Each row comes from the steps of one walk. Every step used is in the known rows, and no mark comes twice. Write the walk behind each row, first mark first.
Known rows:
tolez/nuvev: 5 4 5 7 -9 -2 1 6 8 1 -2 21 9 4 -4 5 0 7 -3 4 -3 3 12 0
daped/rumege: -12 -2 7 -16 -8 13 -2 1 0 9 -4 2 -8 -7 4 -8 12 -4 10 4 7 -1 7 10
mififa/nuvev/zike: -12 -15 12 -20 22 -2 29 0 -10 -6 -9 -5 1 8 0 3 -5 6 7 -3 -8 13 -5 8
nuvev/mififa/daped/tolez: 28 7 -21 11 -19 -11 -23 -1 23 -7 40 -10 -8 8 -6 -5 2 0 -2 3 -12 0 4 8
tolez/daped: -12 17 3 -1 -7 -33 1 -5 -12 -3 0 -11 -5 1 4 0 0 18 10 1 -5 -5 13 0
mififa/daped/tolez/nuvev/zike: 36 4 -13 -8 2 15 3 11 16 -12 6 3 7 -3 -13 7 3 8 -26 1 -20 21 10 8
zike/daped/tolez/nuvev/mififa: 25 2 -16 30 -9 14 2 8 16 -1 -2 20 11 14 -7 4 -10 4 -4 3 -12 -11 -1 -12
zike/daped/rumege/nuvev/molas: -15 -14 11 4 19 20 9 -5 -13 2 -15 7 2 -10 0 0 2 -17 -17 -3 11 -1 -13 -22
molas/daped/tolez/nuvev: 36 8 -14 -1 -22 13 -17 18 19 11 11 12 6 1 -4 -1 3 -13 -2 4 -3 0 3 10
zike/daped/tolez/nuvev: 21 -3 -9 24 -11 21 11 9 10 4 -4 23 12 0 -9 0 -7 2 -11 2 -8 -8 6 -6
nuvev/mififa: -11 6 -4 9 -8 -23 -15 -5 7 -3 17 2 0 14 1 2 -2 1 8 3 -1 -6 1 -1
mififa/daped: 0 15 -7 -1 -10 -19 -11 -6 9 -3 30 -10 -5 -4 -6 -4 4 4 -10 -1 1 5 12 7
rumege/nuvev/molas: -8 -14 14 10 8 -21 -7 -5 -8 -6 9 11 6 -2 0 7 -1 -14 -15 -1 5 11 -5 -17
tolez/daped/rumege/nuvev/mififa: 3 2 2 7 -1 12 -11 -6 -11 -6 -23 -6 -13 2 10 0 8 9 20 1 -2 -12 -4 -1
daped/zike: -6 2 7 14 -21 -10 -4 2 20 7 10 2 1 -2 2 -3 -1 -12 -6 1 11 -3 13 23
zike/daped/tolez/nuvev/molas: 16 -2 1 13 3 -1 15 10 6 0 -3 19 17 4 -11 4 -6 -6 -27 1 -10 7 1 -22
zike/daped/rumege/nuvev: -9 -14 3 15 4 38 3 -5 -10 7 -19 13 -3 -12 2 -6 1 -10 0 -2 12 -15 -7 -5
nuvev/tolez/daped: -23 18 3 -16 -1 -48 9 -7 -15 -6 -4 -18 2 0 4 6 -8 37 16 -1 -7 4 10 -10
mififa/daped/tolez: 21 2 -15 3 -21 -7 -14 1 17 -1 37 -7 -6 -5 -8 -8 4 -3 -7 2 -6 5 12 13
nuvev/zike: -22 -1 4 -15 12 -13 4 -3 -9 -8 0 -1 6 -1 -3 7 -1 1 -7 -1 -6 13 2 1
rumege/nuvev/mififa: 2 -10 -3 30 -3 -8 -22 -7 1 -6 9 14 0 8 3 5 -5 -8 7 1 2 -8 -7 -5

Which walk is each row?
-5 -9 -6 24 8 35 -6 -6 -3 2 -15 8 -4 0 3 -2 0 -7 5 -1 8 -19 -14 -11 -> zike/daped/rumege/nuvev/mififa
2 19 -5 1 -18 -10 -21 8 24 14 18 -9 -1 -1 4 -4 -1 -23 -7 0 17 -5 5 28 -> molas/daped/zike
4 -22 -2 -1 22 19 39 3 -9 -1 -11 0 4 5 -4 -2 -13 1 -1 -5 -13 2 -9 2 -> mififa/nuvev/zike/daped/tolez
10 3 -12 -2 -3 28 -34 2 4 8 2 -2 -11 3 8 -4 10 -22 14 1 12 -11 -18 6 -> molas/daped/rumege/nuvev/mififa
7 18 6 -37 5 11 -8 14 8 10 -8 0 4 1 -1 2 16 -14 -13 4 6 15 -5 -5 -> tolez/nuvev/molas/daped/rumege
-23 13 9 -36 0 -17 13 -3 -14 1 -24 -22 -5 -7 8 -1 3 33 24 2 -5 3 7 -3 -> nuvev/tolez/daped/rumege
-4 4 8 -27 13 -30 8 5 -3 6 18 -14 0 12 1 -2 -1 -12 1 -2 5 11 -13 -2 -> mififa/nuvev/molas/daped
3 -7 -10 22 -11 3 3 0 3 6 13 8 3 -3 -5 -7 -10 -6 -4 0 -2 -11 4 -2 -> zike/daped/tolez
-8 -4 9 -18 21 24 11 -5 -26 -9 -42 -10 -8 -11 8 5 10 10 2 -2 -6 5 -3 3 -> tolez/daped/rumege/nuvev/zike
25 21 -8 -8 -7 22 -10 6 24 -3 -3 -2 -5 7 -5 0 14 11 -4 4 -4 4 5 5 -> tolez/nuvev/mififa/daped/rumege
-26 4 -3 0 24 -1 18 -6 -14 -6 -7 -2 8 -3 -5 6 -10 6 -17 -5 -2 2 -2 -10 -> nuvev/zike/daped
-3 2 8 15 -7 -24 4 -3 0 -5 -18 -10 3 -6 8 7 -13 17 5 -3 3 -2 7 4 -> rumege/nuvev/tolez/daped/zike
5 -2 -4 -9 -6 34 -25 3 -2 13 -3 2 -10 -12 6 -6 12 -24 9 0 17 -5 -10 11 -> molas/daped/rumege/nuvev
-19 -10 4 -7 34 6 43 -4 -16 -4 -14 -4 5 6 -4 2 -13 10 -3 -6 -4 2 -9 -4 -> mififa/nuvev/zike/daped
0 -2 9 1 -3 16 -2 -5 -18 0 -28 -4 -12 -11 9 -3 10 6 15 1 1 -8 3 3 -> tolez/daped/rumege/nuvev
-2 -19 10 5 -5 29 -8 -3 -6 5 -13 12 -7 -11 5 -4 9 -14 8 1 10 -5 -2 7 -> daped/rumege/nuvev
-21 2 1 -3 2 23 10 -3 -5 10 -11 1 -4 -7 0 -9 4 -2 1 0 10 -12 1 -1 -> zike/daped/rumege
-11 0 5 4 1 -31 2 -9 -21 -8 -11 -7 3 -5 6 8 -11 29 16 -3 -4 0 3 -15 -> rumege/nuvev/tolez/daped
-13 -14 21 -15 14 -32 22 -1 -5 -1 11 -2 2 12 0 0 -1 -3 2 -1 -2 15 -5 -8 -> mififa/nuvev/molas
-13 -14 5 6 -2 -16 -4 -6 -9 -3 3 9 9 -7 2 7 -12 7 9 -1 4 5 -1 -11 -> rumege/nuvev/tolez
17 -8 1 -22 2 -14 3 10 5 9 25 -11 -1 10 1 -7 0 -21 5 0 -4 13 -14 4 -> mififa/nuvev/molas/daped/tolez
5 20 -14 5 -8 -24 -20 -6 16 -8 34 -14 -7 10 -5 -1 0 9 -5 0 -2 -1 4 2 -> nuvev/mififa/daped
